What can hang from each mark
L: Z
R: E
E: L
S: L X
Z: L X
B: M X
X: B E Z

Each row was made from one small tree. The marks that hang from a mark follow it in brackets, in alphabetical order. Every link used is in the known rows. Write each row's tree.
Known rows
E[L[Z[X[B]]]]: [-0.72 -3.80  1.00 -0.82  0.90  0.71  0.10 -0.41 -1.95  3.15 -1.29 -0.48
  0.62 -3.34  1.17  2.83  0.95 -0.70 -3.03]
X[E Z]: [-0.03  1.19  0.17 -0.65  1.37 -0.06 -0.63 -1.89  1.48 -1.24  0.63 -1.49
  1.66  2.41  0.15 -1.18 -1.17 -1.12  3.19]
Z[L X[B[M] E]]: [ 0.88  1.27 -1.25  0.99  1.75 -1.22  2.75  3.61  0.04 -0.68  0.90 -1.42
 -0.92 -0.80 -0.15  1.24 -0.49 -0.70  0.65]
S[L X[B[M] Z]]: [-0.55  3.30  1.99 -1.60 -3.38  1.11  1.35  2.05  1.92 -3.29  1.69  1.18
 -0.51  3.86 -3.77 -4.12  0.36  1.46  1.66]
S[L[Z[X]]]: [-2.40 -0.97  1.06 -0.74 -0.46  0.68  0.38  0.18 -1.25  4.93 -0.91  2.94
  0.01  1.57  1.19 -0.25  0.50  1.45 -4.37]
L[Z[X[B[M] E]]]: [ 0.06  1.00  1.04 -1.23  2.54 -0.05  1.27  3.26  0.32  0.81  1.85 -0.66
 -0.51  0.31 -0.22  2.00 -0.02 -0.84 -1.60]
S[X]: [ 0.10 -1.23 -0.15  0.87 -3.40 -2.31 -0.73 -2.09 -0.28  0.02 -0.43  2.08
 -0.04  0.58  1.36 -1.62  0.37  1.69 -0.67]
L[Z[X]]: [-1.11 -2.53  0.77 -0.04  0.28 -1.30 -0.09 -0.90 -1.57  4.55 -0.79  1.42
 -0.48 -0.12  1.95  1.23  0.16  0.35 -4.24]
Z[X[B E]]: [-0.34 -0.77  0.77 -1.99  1.63 -0.29  2.65  0.79 -0.68 -0.72  0.59 -1.90
  2.66 -0.59  1.77  0.76 -0.14 -2.57  1.29]
B[X]: [-0.36  0.30 -1.45  0.11 -3.59 -2.92 -1.58 -0.29 -1.26 -0.63 -2.28  1.66
 -1.34 -0.94 -0.02 -0.76  0.34 -0.15 -1.77]
E[L[Z]]: [-0.26 -3.29 -0.34  1.26 -0.10 -0.44 -3.65 -2.88 -0.97  3.66 -2.27  1.54
 -0.26 -2.66  0.77  2.21  0.39  1.23 -3.31]
L[Z]: [-0.60 -2.42  0.32  0.04 -0.14 -1.45 -1.92 -2.13 -0.58  3.09 -1.24  2.85
 -0.74 -0.16  0.06  1.05 -0.16  1.02 -3.56]
X[B E Z[L]]: [ 0.22  0.45 -0.40 -0.11  2.09  1.14  1.40 -0.19  0.42 -2.89  0.66 -2.79
  0.30  0.67 -1.93 -0.55 -0.89 -1.43  3.35]
Z[X]: [-0.75 -1.90  0.08  0.23 -0.69 -2.42  1.00 -1.00 -0.96  2.53 -1.07  0.83
  0.90 -0.06  2.63  0.17 -0.20 -0.69 -1.63]
Z[X[E]]: [-0.26 -0.43 -0.34 -0.09  1.21 -1.18  1.23 -0.37 -0.36  1.35  0.15 -1.05
  2.10  0.53  3.45  0.68 -0.47 -1.39  0.65]
L[Z[X[B]]]: [-1.23 -2.92  1.78 -1.75  0.69  0.12  1.61  0.47 -1.51  2.44 -0.11  0.56
  0.16 -1.08  0.51  1.56  0.57 -1.08 -3.63]
R[E[L]]: [ 0.83 -2.11 -1.56  2.48 -0.09  0.55 -2.57 -4.22 -0.05  3.15 -2.02  2.56
  0.21 -2.47  3.35 -0.01 -0.33  0.62  0.00]
S[L[Z] X[B]]: [-1.52 -1.01  2.05 -1.97 -2.68  2.07  0.49  0.60 -0.70  0.52  0.39  3.09
 -0.24  1.20 -1.85 -1.42  1.61  2.62 -2.87]
X[B[M] Z]: [ 0.19  1.53  1.41 -1.50 -0.43 -1.15  0.30  0.80  2.04 -2.73  0.80  0.08
 -0.31  1.59 -3.32 -1.70 -0.66 -1.38  1.70]
X[B[M] E[L] Z]: [ 1.21  1.96  0.30 -0.53  1.48  1.03 -0.92  0.86  2.02 -3.12  0.91 -3.12
  1.21 -0.30 -2.09  0.33 -0.54 -1.61  4.24]
R[E]: [ 0.27 -1.38 -0.88  1.37 -0.11 -0.28 -1.25 -3.40  0.25  2.28 -1.18  3.62
 -0.22 -0.23  2.74 -1.36 -0.65  0.34 -0.55]
X[B[M] E[L]]: [ 1.41  0.69 -0.60 -0.19  0.97 -0.53 -1.42  1.23  1.49 -2.12 -0.14 -1.20
  1.17 -2.43 -0.99  1.89 -0.33 -0.97  2.20]
Z[L X]: [-0.34 -2.26 -1.54  2.50 -0.62 -2.62  1.17 -0.68 -1.48  3.15 -1.58  0.89
 -1.12 -1.03  2.00  0.53 -0.24  0.18 -2.31]

Write each row's tree
[ 0.90  2.85  1.22 -1.75  1.56  0.04  0.57  1.57  2.74 -3.80  1.85 -1.88
  0.81  1.85 -2.86 -1.00 -1.11 -1.81  3.71] : X[B[M] E Z]
[-1.22  0.78  1.74 -2.17 -0.50  3.35  0.63  1.20 -0.47 -0.86  1.46  1.05
  1.02  1.59 -1.25 -0.77  1.28  2.09 -0.56] : S[L[Z] X[B E]]
[ 1.24  4.91 -2.81  2.89 -0.64 -1.29 -0.96  2.58  0.92 -2.76  0.10 -1.83
 -3.86  1.63 -2.40 -1.39 -0.70  0.46  1.45] : B[M X[E Z[L]]]
[ 0.11 -0.82 -1.88  2.37  1.53 -1.46  1.60 -0.07 -1.02  1.72 -0.31 -1.02
  0.02 -0.68  2.79  1.12 -0.63 -0.09  0.07] : Z[L X[E]]
[-0.83 -1.40  1.30 -2.17  2.84  1.23  1.61  0.97 -1.16  1.41  0.95 -1.21
  1.42 -0.54  1.13  2.32  0.25 -1.46 -1.32] : L[Z[X[B E]]]
[ 1.04  2.76 -0.65  0.85  1.83  0.09  0.88  1.98  2.20 -3.23  1.56 -2.11
 -1.28  1.14 -3.48 -0.80 -1.04 -0.77  3.14] : X[B[M] E Z[L]]
[ 0.48  1.51  0.42  0.14 -0.64  0.36 -0.10 -1.98  0.98 -2.46  1.71 -1.74
  1.23  3.21  0.90 -2.22 -0.24  0.38  3.62] : S[X[E Z]]
[-0.16  1.09 -2.31  2.41 -2.53 -1.50 -0.82 -0.20 -1.06 -1.23 -1.80 -0.39
 -3.43  0.69 -1.73 -1.97 -0.14  0.35 -0.54] : B[X[Z[L]]]
[-0.61  1.74  0.01 -0.27 -2.08  0.76 -0.11 -0.27  0.28 -0.73  0.47  1.36
  1.66  2.41  0.96 -2.24  0.50  2.22  1.11] : S[L X[E]]
[-0.23  2.11  1.10 -1.27 -4.18 -0.28  0.97  2.54  1.01 -2.11  0.87  3.14
 -0.36  1.56 -2.93 -2.84  0.80  2.18 -0.38] : S[L X[B[M]]]
[-0.06 -3.16 -0.42  2.52  1.81  2.21 -1.58 -2.92 -1.65  6.52 -1.34  1.78
 -0.69 -2.34  4.95  1.79  0.37  1.01 -3.25] : R[E[L[Z[X]]]]
[-0.12  0.77  1.38 -2.58  1.56  1.08  0.74 -0.68  1.26 -3.30  1.05 -2.50
  2.31  1.45 -1.57 -0.79 -0.68 -2.60  3.97] : X[B E Z]
[ 1.13  0.18 -0.02 -0.39  2.18  0.80 -2.25  1.26  0.82 -0.07  0.28 -0.66
 -0.15 -2.34 -1.63  3.13  0.11  0.45 -0.64] : X[B[M] E[L[Z]]]
[ 0.45  2.57 -2.59  1.94 -0.38 -0.17 -0.45  0.29 -0.60 -2.43 -0.77 -2.41
 -2.33  0.97 -1.16 -1.24 -0.37 -0.19  1.51] : B[X[E Z[L]]]
[ 0.07 -0.10  0.73 -1.24 -0.76 -2.30  1.94  2.47  0.31 -0.08  0.20  0.76
 -0.13 -0.49 -0.28  0.25  0.00 -1.33 -0.97] : Z[X[B[M]]]
[ 0.11  3.62  0.73 -1.22 -2.03  0.90  1.02  3.29  1.79 -3.23  2.05  1.30
  0.69  2.26 -2.22 -2.06  0.56  1.71  1.72] : S[L X[B[M] E]]
[ 1.18  2.39 -2.44  1.81 -0.35 -0.39 -4.11  1.68 -0.40  0.22 -1.15 -0.35
 -2.58 -2.02 -0.60  2.54  0.61  1.43 -1.96] : B[M X[E[L[Z]]]]
[ 0.85  1.90  0.08 -1.50  0.68 -1.33  0.14  1.96  1.80 -2.66  0.97  0.01
  0.66  0.04 -1.64  0.29 -0.89 -1.09  1.94] : X[B[M] E]
[-0.09 -3.49  0.47  0.60  2.31  3.18  0.07 -1.62 -1.51  4.54 -0.79  0.89
 -0.01 -3.31  3.20  1.93  0.76 -0.39 -2.46] : R[E[L[Z[X[B]]]]]
[ 0.05  2.86 -0.80 -0.35 -0.73 -0.18 -1.14 -0.12  0.17 -3.07 -0.19 -2.13
 -0.32  1.84 -0.38 -1.66 -0.33 -1.34  2.31] : B[X[E Z]]
[-0.52 -2.67 -0.49  0.80 -0.14 -1.24  3.06  0.74 -1.83  1.04 -0.92 -0.11
 -0.53 -1.78  0.55  0.68  0.17 -0.77 -1.53] : Z[L X[B]]
[ 0.38 -2.75 -0.97  2.56  1.33  1.99 -3.42 -3.91 -0.54  5.07 -1.74  3.12
 -1.22 -2.52  2.89  1.17  0.05  1.87 -2.62] : R[E[L[Z]]]
[ 0.24 -0.87  0.29  0.91 -1.97  0.31  1.87 -0.85 -0.14 -2.30  0.68 -0.98
 -1.42  0.72 -2.09 -2.11  0.50  0.86  1.36] : S[X[B Z[L]]]
[ 0.73 -1.63  0.64 -0.21  0.28  2.19 -1.18 -0.86 -1.06 -0.58  0.55 -1.34
  0.88 -2.12  0.36  2.37  1.45  1.30  0.01] : S[X[B E[L[Z]]]]
[ 0.86  0.12  0.80 -0.73 -0.29  2.45 -0.09 -1.49  0.41 -3.58  1.31 -3.79
  2.32 -0.27 -0.31 -0.40  0.55 -0.56  4.60] : S[X[B E[L] Z]]
